Each row was made from one small tree. The marks that hang from a mark follow it in brackets, in the order of their numbers. Every link used is in the known rows. Write each row's tree.
Known rows:
z865[z137[z53]]: [  1  15 -13 -23  -5  -6 -13  -8 -10  12 -30 -17  -4 -17 -17 -36   0 -23
   1  12   8  16  -1 -11 -19  20  -7 -23  -7  -4  -7   2 -27  -8   5  -6]
z53[z938[z588]]: [  7  -9   1 -16   8  -7   7   8  -7  10   4  12  15   7   4  -4   3 -13
   0  15 -19  18 -15  -6  -6  12  18  24  11  -3  -3   6   1 -24 -31   0]
z53[z137]: [  8  -6  11  -4  -8  -2   2   8   9  -3 -19   9  -9 -22  -4   0  14  -9
 -13  15  14  10   4  -4  -2  14  -3   5 -15  14   8  16   6 -27 -10  16]
z713[z812[z172 z568[z433[z870]]]]: [ 18  23  20   6 -11  11   2 -39  15 -14  26  -2 -19  14   0   9 -21  -2
   8  28  14 -47 -12   4 -46 -59 -14  -4  -7 -30 -26  -4  56   3  24   2]
z870[z59[z137[z53]]]: [ 23  17 -33 -15   0 -16  13 -26  -4   3 -38   3 -13  17  -3 -45  34  16
   2   7 -16  11  26 -20 -22  27  11   2 -10  -9 -21 -17 -14  23  -3   6]
z870[z59[z713[z812]] z433]: [ 45 -15 -21  -4  -4  15  37  12  25   8  -4  29 -16  27  13 -11  31  18
  11  17  -7 -38  26 -32  -2  -4  11  21 -36 -40 -42 -18  12  45   4 -12]
z137[z53 z865]: [-32  -6  -5 -11   1  -3 -20 -11 -16   6  -8 -27  -2  16 -42 -39  12 -25
  -6  -4   0  32  24 -11 -15  21 -16 -23 -12 -27  -8 -13 -30   0  -2 -19]
z568[z433[z870[z59[z713]]]]: [ 54  10 -21  -7  -2 -11  30 -25  23  -9 -22  21 -19  -3  20  12  10  20
  16  31   2  -8 -13  -4  -3  -6   5  37  -5 -32 -43 -13  23  27 -25  -7]
z728[z938[z865]]: [ 14 -15 -22 -13   4  38  -1  -3  -7  -7  15   6  -9  18  10  -7   4  13
   7  15  -2   2  -5 -21  -7  17  -1  -4  35 -13 -10 -29 -29 -11 -41   8]
z53[z137 z433 z938]: [ -3   2   5 -12 -12  19  16  31  32  27 -14  33  -1 -18  -7 -16  32 -20
 -42  29  24  22 -10   3   6  48  -3  38  -5  16   0  36   2 -50 -42   2]
z812[z568[z433]]: [  6 -13  -5   1 -30  27 -11 -11  28 -14  -5  23  -2  24   8  -3  -8  14
   0  22  -4   1 -10  22 -16 -22  10  -4  12   3 -20   3   8  12  12  -4]
z172[z812[z870[z59 z433]]]: [ 36   2 -38  28 -25 -11  26   6  12  24 -10  25  20  44   9  -3  11 -10
  34  -7 -12  -8  27  -9 -17 -22 -17  13 -35   3 -25   2  21   3  23  13]
z568[z433[z53]]: [ 20  19 -17  10 -12  -5  -2 -16   2 -14 -11  -1  -9   1 -10  -9   8  -9
   0  24  -1  23 -12  -4 -17 -22  23  -2  18 -17 -26   0  13  17  -3  -5]
z59[z433]: [  9  -6  11   0  10  -3  12 -16   2   5 -14  11   5  10  -5   5  16  -4
  -4   8  -5  21   0  18  -3   0  -4   0   7 -14 -12 -14  19  36   5  -2]
z137[z53[z433 z938]]: [-31  13  -9 -15  -8   7   3  16  14  42  -4  16   2  15 -22 -42  37 -22
 -22   6  21  27   3  13 -14  46  -4  11   5 -14  -8   7 -19 -18 -31 -20]
z870[z59[z433 z713]]: [ 41 -18  -4 -13   5  -6  32 -24  15  -3 -20  26 -23  25  10   6  38  24
  11  24 -16   8  11   4   2  15  -5  17  -5 -18 -31 -24  18  61 -12  -9]
z713[z812[z568[z433]]]: [  0   0  10   3 -28  28  -8  -8  36 -15  -1  25  -3  22  -2  -4  -2   6
 -16  20 -15 -22  -3  -1 -18 -41  16  -2  -2 -16 -22  -8  23  18  18   1]
z588[z938[z865[z137[z53[z433]]]]]: [ -3  15 -43 -23 -18  38   2  13  -5  25 -13   9 -10 -10 -24 -45   8 -30
 -22  26   4  56  -2 -17 -22  54  -7 -15  24  -4   6  -2 -57  -7 -18 -25]
z137[z53[z433[z870] z938] z865]: [-30  20 -11 -23  10   3   8  -2  -1  34  -2 -13  10  -4 -42 -50  22 -46
 -23  10  20  27  -3  -2 -21  46 -31  20  -9 -41 -22   8 -11 -35 -44 -20]
z433[z53[z938[z588 z865[z137]]]]: [ 49  14 -26 -33  -3   8  12 -20 -16 -16   7   2   7 -24  -2 -23  -5 -35
   3  46 -31  34 -34 -45 -38  17  26  15  19  -6 -19   7 -17 -34 -48   3]
z588[z938[z865[z137]]]: [ 19   3 -23 -25 -14  38  16   0  -5  -3   5  -3  -8 -11  -2 -11 -25 -17
 -15  28 -18  18  -6 -25   8  31   8 -10  25  10   3   2 -38  -7 -10  -7]
z938[z588 z865]: [ 29 -15 -15  -1   8   3  -6  -7  -8 -11   0  17  10 -10   9   4  -1  -5
  14  15 -26  34 -12 -23 -38   2  10  10   6 -16   8 -27 -15  -3 -23  -3]
z433[z568 z870[z59[z137]]]: [ 48  36 -28   3  30 -19  39 -61   1  -5 -11  -3  -3 -19  13 -27  10   5
   8  18 -12 -23  -6 -19 -29 -11  -2  35 -17  -8 -40  -7  23  -6 -17  31]
z728[z938]: [  3 -13 -12 -12  13  17  -1   4 -14   1   5   0 -10  19   6 -11   8  18
   4   6   9 -11  -6  -7   8   7  -1  -6  27   0  -5 -10  -6 -12 -28  15]
z870[z433]: [ 18 -12 -21   9   0  17  11  21   4  19  -4   9  16   9   5 -11  -1  -4
  14   0  12  -9   6   5  -3  -1   7   3  -9 -14 -17   5   1  14  17 -10]
z172[z812[z568 z870[z59 z433]]]: [ 36 -15 -33  17 -45   8  23  -7  20  12   6  32  16  69  14 -11   6  -1
  44  -8 -16 -24  23   0 -33 -38 -25   4 -41  19 -25  13  31   2  37  21]
z812[z172 z870[z433]]: [ 26   4 -16  26  -9  14  11 -16 -16  19  22  -9  -4  32 -10  10  -6   7
  41   1  31 -12  15  19 -30 -22 -36 -17 -13  -7 -16   2  13   2  38 -14]
z172[z812[z568[z433]]]: [ -1  -3   6   6 -37  15 -11  -5  34  -3  -6  24  12  39   1  -4  -7 -16
  10  21 -23  10   4   5 -13 -32   5  -9   0  12 -18  -6  34  12  25  10]
z137[z53]: [-17   4  -5  -6  -8 -13 -12  -7  -9  15  -9 -10  -5  11 -18 -26  15 -15
  10  -9   9  17  11   1 -18  13  -3 -21  -3 -13   2 -10 -16   2   1  -7]
z865[z137[z53[z433]]]: [ -2  19 -30 -18  -3   7 -15  11   6  25 -39  -2   0 -31 -23 -46  16 -23
 -14  16  23  34  -9  -5 -29  36 -20 -11  -3  -6  -4   7 -30  -8  -7 -20]
z568[z433[z53 z870]]: [ 31  38 -16   9   1 -22  11 -30 -12 -16  -8  -9  -3 -19  -3   1  -1 -23
  13  20  10   8 -26  -6 -30 -31  11  10   9 -31 -28   5  35   2 -16   5]
z713[z812[z568[z433] z870]]: [  4  13   9  14 -43  24  -2 -25  24 -11   2  27  -9  31  -9  14   2  14
   2  12 -14 -15  -3   7 -31 -53  -7  -3 -14 -11 -19 -14  29  10  23  -2]
z812[z172 z568 z870[z433[z53]]]: [ 36   8 -20  14 -27  18  13 -45 -30  -8  48 -13 -14  59 -13  -9  -1   3
  61   7  19 -19   5  11 -67 -52 -36 -36 -17   6 -23  25  34   4  44   1]
z59[z137[z865] z433]: [ 13   0   0 -14  26  16  17 -40  -7  -9 -31  -6  10  11 -31 -27  23   2
 -22  29 -36  43  19 -10   9  25  -9   2  -2 -22 -30 -36  15  52   4  -6]
z137[z53[z433 z938[z588]] z865]: [-28  -8 -16 -23  14   5 -15  15  -7  28  -8   4  14   7 -44 -54  31 -34
 -23  18  -6  64  -2 -12 -29  47 -11  13   0 -31  -6  -2 -32 -24 -43 -27]
z59[z137 z433[z53[z938] z870]]: [ 39  44   0 -26  21 -17  56 -62 -22  -1 -12  -3   5   4 -11 -22  33 -27
   4  35 -26  20 -10 -11 -13  10  11  24  10 -23 -42  -8  66  23 -31  24]
z59[z713]: [ 11  -6  11 -16  -3  10  14 -13   5   0   2   4 -20  10  -2   5  19  15
  21  17  -7   8   9  -6  11  11  -6  -6  -8  -5 -12 -21   3  28  -6 -11]
z588[z938[z865]]: [ -1  -6 -12  -9 -14  32  14   6  -7  -1  24   6 -12  19  -1   0  -7  -8
  -6  10 -17  22   7 -16   6  20  10  -7  25   0  11  -9 -28   2 -11  -8]
z433[z53[z137] z870]: [ 35  30   4  -6   2 -33  20 -20 -23 -14 -11 -16 -16 -36  -8  -6  16 -38
   8  16  19   3 -18 -26 -35 -10  -6   7 -23  -3   0  28  44 -38 -26  32]
z53[z137[z865] z433 z938]: [-17 -10   3 -19  -5  34  10  29  25  17 -10  17   4 -15 -31 -32  32 -28
 -58  36  14  37  -1  -7  11  58 -17  34 -11   0  -7  34 -12 -55 -44  -8]

Write each row's tree:
[  8  22   4   0  12   4  30 -10  28  32  -3  18   5 -44 -10 -23  26 -45
 -28  32  39   7 -27   8 -23  22 -18  50 -19  -1 -18  31  21 -74 -55  22]
z53[z137 z433[z568 z870] z938]
[  0  16  23   8 -27  16   3 -42  -9 -14  44  -3 -24  45 -19  13  -4  10
  23   3   0 -40  12   2 -50 -54 -40 -26 -25   3  -5  -3  37  -8  37   5]
z713[z812[z172 z568 z870]]
[ 37   2 -33 -26   4  35   5  14  16   9 -14  33  21 -38   3 -23   1 -22
 -22  45 -15  44 -40 -24 -27  44   4  38  18  -6  -8   6 -33 -35 -53 -15]
z53[z433 z938[z588 z865[z137]]]
[ 35 -11 -43 -38   9  14 -22 -11 -31   2 -22  -6  -4  -9  -5 -40   6  -8
  19  31 -10  39 -19 -40 -46  32   3 -20  31 -21  -7 -35 -50 -18 -45   4]
z728[z938[z588 z865[z137[z53]]]]
[ 34 -13 -42  24   9   8  23  -7  22  16   1  16   6  10  14 -26   5   0
   7   3  11 -27   4   3 -24 -14   5  22 -18 -13 -45  10 -14   1   6   7]
z870[z59 z433[z568]]
[ 31   1 -33 -26  -2  -1 -22 -14 -16  -1 -26  -2   6 -29 -11 -31  -4 -27
  15  24 -18  52 -14 -33 -56  20   7 -14   1 -18   0 -26 -44 -11 -18  -8]
z938[z588 z865[z137[z53]]]
[ 33  33   3 -11 -13 -13  29 -16   9  -4 -15   7  -8 -25  -3  -7  13 -43
 -14  48  17  14 -29  -7 -15   3  22  30   3 -15 -32  36  42 -46 -48  19]
z568[z433[z53[z137 z938] z870]]
[ 34  -9  -4  10 -19   4  20 -60  -5 -12  21  14 -27  63   4  13  12  28
  32   7  -2 -19   9  36 -53 -36 -45  -9  -8  13 -22   7  36  23  32   4]
z812[z172 z568 z870[z59[z433]]]
[  8   0   4 -13  -1  -5  -1  -9 -19 -21  -8 -23 -18 -17 -39 -27  18 -34
 -20  25   0  31   7 -37 -16   8  -8  -7 -21  -4  -7  22   6 -30 -19  13]
z433[z53[z137[z865]]]
[ 29  16   4  23   0 -13  27 -44  -4   1   7  11 -26  34 -10  15  22  14
   3  12  -4 -24  18   6 -41 -38 -36   6 -15 -24 -24 -20  39  31  22  -1]
z713[z812[z172 z870[z59[z433]]]]
[ 28  14  -5   5 -16  -6   3  -4   8 -16 -30  11 -19 -23 -11  -6  19 -18
 -16  38  12  36 -14  -9 -18  -8  19   4   2  -3 -19  16  18 -12 -14   9]
z568[z433[z53[z137]]]
[ 50  -2 -24 -19   7  11  -8  -8  -8 -16 -17   8  11 -40   7  -6 -19 -14
   8  33 -25  34 -27 -35 -36  10   8   6   8  -3   1 -14 -26 -13 -22  -3]
z938[z588 z865[z137]]
[ 12  -8   0 -15   5   5   9  36  16  22 -22  42  10 -27  -3 -16  33 -20
 -32  34   6  44 -24  -7 -14  39   4  44  -3  11  11  29   4 -51 -53   5]
z53[z137 z433 z938[z588]]
[ 51  -1 -10 -11   5 -19  39 -40  -6 -17 -10  14 -35  28  -2  -6  53  14
  21  28 -22  18   5 -11 -19   0   2   6  -2 -20 -37 -18  27  65 -17  -2]
z870[z59[z433[z53] z713]]
[ 57  -5 -41   7   8   3  38 -33   6  -1  14   8 -21  23  -3 -34  36   3
  37  25   3 -12   7 -22 -35 -17   6  11 -23 -22 -61  -6   3  29  -9   2]
z870[z59[z713] z433[z53 z568]]
[ 26  -1 -12   7 -27   7   9 -47  -8 -17  34   3 -32  53   9   8  -5  35
  34  -1   5 -40   6  16 -51 -37 -41  -8 -16  27  -9  22  18 -12  25   6]
z812[z172 z568 z870[z59]]
[ 52 -16 -40 -31  19  28 -11  -5 -22 -14 -12   6   2 -22  11 -13 -13   4
   9  37 -16  22 -31 -42 -25  17   3   2  35  -6  -3 -23 -34 -26 -49  12]
z728[z938[z588 z865[z137]]]
[  1   6  16   7 -22  31 -11 -26  23 -14  21  10 -23  33  -6  -1 -11  10
  -2  31   6 -31   2   7 -34 -48  -3 -17   2 -17 -25  -7  27  15  36  -9]
z713[z812[z172 z568[z433]]]
[ 46 -14 -31  13 -29  22  20 -27  -1   0  31  12 -16  64  15  -2  -7  27
  45   1  18 -47  14  21 -54 -38 -35  -6 -25  13 -25  28  16  -1  44  -1]
z812[z172 z568 z870[z59 z433]]
[ 18  15   4 -12 -24   6  15   0  20  -4 -17  17 -12  -9 -13 -12  23 -27
 -28  49   7  28 -13  -5  -1  13  32  19  12  -2 -28  30  16 -36 -35  10]
z568[z433[z53[z137 z938]]]
[ 14 -11  -9 -19 -10  22  24  13  -6   7   5  -4   5   7 -32 -44  22 -46
 -22  32  10  18  10 -27  -1  28   7  11 -19 -14 -36  40   3 -37 -25   1]
z870[z433[z53[z137[z865] z938]]]
[ 29   6 -47 -17   2  13 -21   4  -2  15 -34  15  10 -39 -14 -42  13 -25
   0  31  -3  68 -21 -26 -64  37  -9   1   2 -20   3 -20 -48 -11 -29 -22]
z938[z588 z865[z137[z53[z433]]]]
[ 28  31   3  10  13 -32  23 -49 -17  -8   3 -21 -15 -45 -18 -17  16 -48
   8  21  21   4 -23 -20 -51 -24 -10   8 -27  -4 -18  20  35 -48 -31  44]
z433[z53[z137] z568 z870]
[ 29  33  17 -14  -8  12  37 -45   0  -5 -10  12 -20  19 -23   5  41  30
  18  28 -36   6  30 -33  -3  -5 -16   0 -35 -17 -24 -53  35  45   1  -2]
z59[z137 z713[z812[z870]]]
[ 18  38 -28   2 -21 -30  21 -38  -8  17 -36   7  -1  43 -17 -32  40  -4
  29   1 -35  27  42 -23 -32   5 -16  -6 -34   7 -19 -31  16  12   9  22]
z172[z812[z870[z59[z137[z53]]]]]
[ 34  33   2   6  42 -14  38 -76  -4   5 -19  -3  10 -19  -9 -19  20 -16
   9  27 -12  17  -8   8 -25 -11 -11  17  -5 -22 -42 -37  50  30  -9  22]
z59[z137 z433[z568 z870]]
[-24 -14  -4 -28  10  -6 -14  -4 -21  14  -3 -15  13  20 -40 -43  12 -35
  -8  13 -20  46   8 -18 -20  33   2  -2  -3 -29  -9  -9 -27 -27 -30 -17]
z137[z53[z938[z588]] z865]
[ 22 -10 -11  13 -27  34   9 -30  -7   8  39   2  -6  56  -2   1 -12  16
  52   3  22 -30   9  29 -45 -39 -41 -26 -20   9 -16  16  26   0  51  -7]
z812[z172 z568 z870[z433]]
[ 16   5  26 -28  23  26  32 -47   5 -12 -22   5 -13  19 -44 -20  48   9
 -17  49 -53  31  36 -38  13  16 -12   0 -23 -50 -46 -70  33  84   0 -18]
z59[z137[z865] z433 z713[z812]]
[ 43   2 -11  15  11 -27  30 -47   3 -10 -19  15 -23 -12 -10 -25  47 -24
 -10  32   2  19  -6  -5 -48 -12   2  18 -13   0 -37  10  23  -2 -23  34]
z870[z59[z433[z53[z137] z568]]]
[-21  -6   3  -6   8  35  11   2  29  23   0  13   2 -24 -45 -42  30 -40
 -55  40  18  34  -7  -2  -4  42 -22  33 -16   1 -26  22 -18 -66 -47   1]
z53[z137[z865] z433[z568] z938]
[  5   2  10   5 -28  17  -1 -50 -15 -12  39 -11 -21  46 -11  14  -8  19
  40   1  11 -22   6  25 -46 -36 -46 -28 -12  21   1  10  25 -13  33   3]
z812[z172 z568 z870]
[ -5   1  24  -2 -12  20  -1 -26   3 -13  42  -4 -22  36  -6  -6  -5   5
   6  11   1 -49  10  -7 -38 -43 -19 -23 -14  -5  -8  -1  29   1  31   4]
z713[z812[z172 z568]]
[-11  -4  -1 -23   2 -21  -7   0 -14  23  -4   2  10  19 -13 -30  17 -24
   7  10 -10  32  -2  -4 -26  26  15   2   7 -14   0  -6 -14 -21 -28  -3]
z137[z53[z938[z588]]]
[ -3   8  11   8 -42   2   0 -26   5   1  16   9   8  51  -9   9   3 -12
  40  -8 -25   0  16   2 -28 -38 -34 -19 -29  34   4  -4  39 -10  27  25]
z172[z812[z568 z870]]
[  4   6   2  18 -51  12  -8 -24  24   1  -4  23   9  48 -10  11  -1  -7
  27  11 -23  16   6  16 -25 -48 -19 -11 -11  19 -14  -9  38   3  29  11]
z172[z812[z568[z433] z870]]
[ 18   7 -18  24 -24   1  15   6   4  31   0  12  27  35 -11   3   3 -25
  38  -8  -5   8  26  -2 -12 -23 -23  -6 -30   1 -13  -8  27   5  28   7]
z172[z812[z870[z433]]]
[ 45   5 -19  -6  16  -5  34 -34   8  -7 -40  25  -3  15  11 -16  34  24
  -9  25 -30  17  13   0  -4  15  10  24   2  -9 -33 -22  24  55  -2   8]
z870[z59[z137 z433]]
[ 61  34 -36  -1   9 -12  32 -30  16 -13 -46  17  -3 -16  23 -12   4  22
  -4  31 -12  -2 -11 -11  -7  -3  18  43   1 -23 -42  -4  28  19 -13  12]
z568[z433[z870[z59[z137]]]]
[ 27  13 -21  16 -10  -8  13 -36 -14  -6  18  -5 -30  28   3  15   1  26
  23  -1  11 -22  10   9 -34 -21 -35   3  -9   8  -9  11   5 -13  14  -2]
z812[z172 z870[z59]]
[ 35  -5 -31 -28   2  45  -3  -5  -6  -8  -3   0 -11 -11  11 -16 -12   7
  -2  33   0   1 -18 -31  -4  24  -1  -7  33  -5 -17 -17 -36 -20 -38   9]
z728[z938[z865[z137]]]
[ 10  -6   5   6 -21  31 -15 -27  15 -14  21   6 -16  34   1   0 -19  15
  10  30  12 -11  -7  29 -30 -32  -8 -20  15   2 -19   9  18  10  32 -13]
z812[z172 z568[z433]]
[ 28   3   8 -23   2 -21  13   0 -18  -7  -5  11  -4 -14 -10 -15  26 -33
  -8  36  -9  32 -21 -28 -28  12  23  18  -4   8   3  31  19 -50 -50  24]
z433[z53[z137 z938[z588]]]
[ 16  -7 -11  16 -40  18  12  -6  12  19  13  18  24  62  -2  -4   1 -15
  52  -8 -10  -8  21   7 -30 -40 -29 -17 -36  19 -12   3  38   5  43  13]
z172[z812[z568 z870[z433]]]
[ 52   9 -42 -25 -19  39  30  -3   4   2  10   3  12  -4   0 -40  -6 -38
   3  41  -6   6 -15 -34 -19  23  25   7  11 -17 -44  18 -19 -19 -23  -6]
z870[z433[z53[z938[z865[z137]]]]]
[ 51  -2 -54   8  -5  -9  26   5  -8  -1  -1   8  -3  23  13 -27  16  -2
  18   4   4 -17   4 -20 -28 -13  16  13 -12 -15 -33  24   5  15   2   6]
z870[z59 z433[z53]]
[ 24  11 -14   3   9 -18  39 -53   8   1  14  12  -8  25  -8 -29  38 -24
 -10  28 -17   1 -12   4 -32  -7  15  28  14 -10 -57   8  18   0 -32  19]
z870[z59[z433[z53[z938] z568]]]
[ 14  -6   5 -29   9 -10   8  -4 -26 -14  -1  -8  -1 -10 -37 -31  24 -43
 -24  39 -22  47  -9 -42 -22  20   7  14 -12  -4 -11  27   4 -55 -50  12]
z433[z53[z137[z865] z938[z588]]]
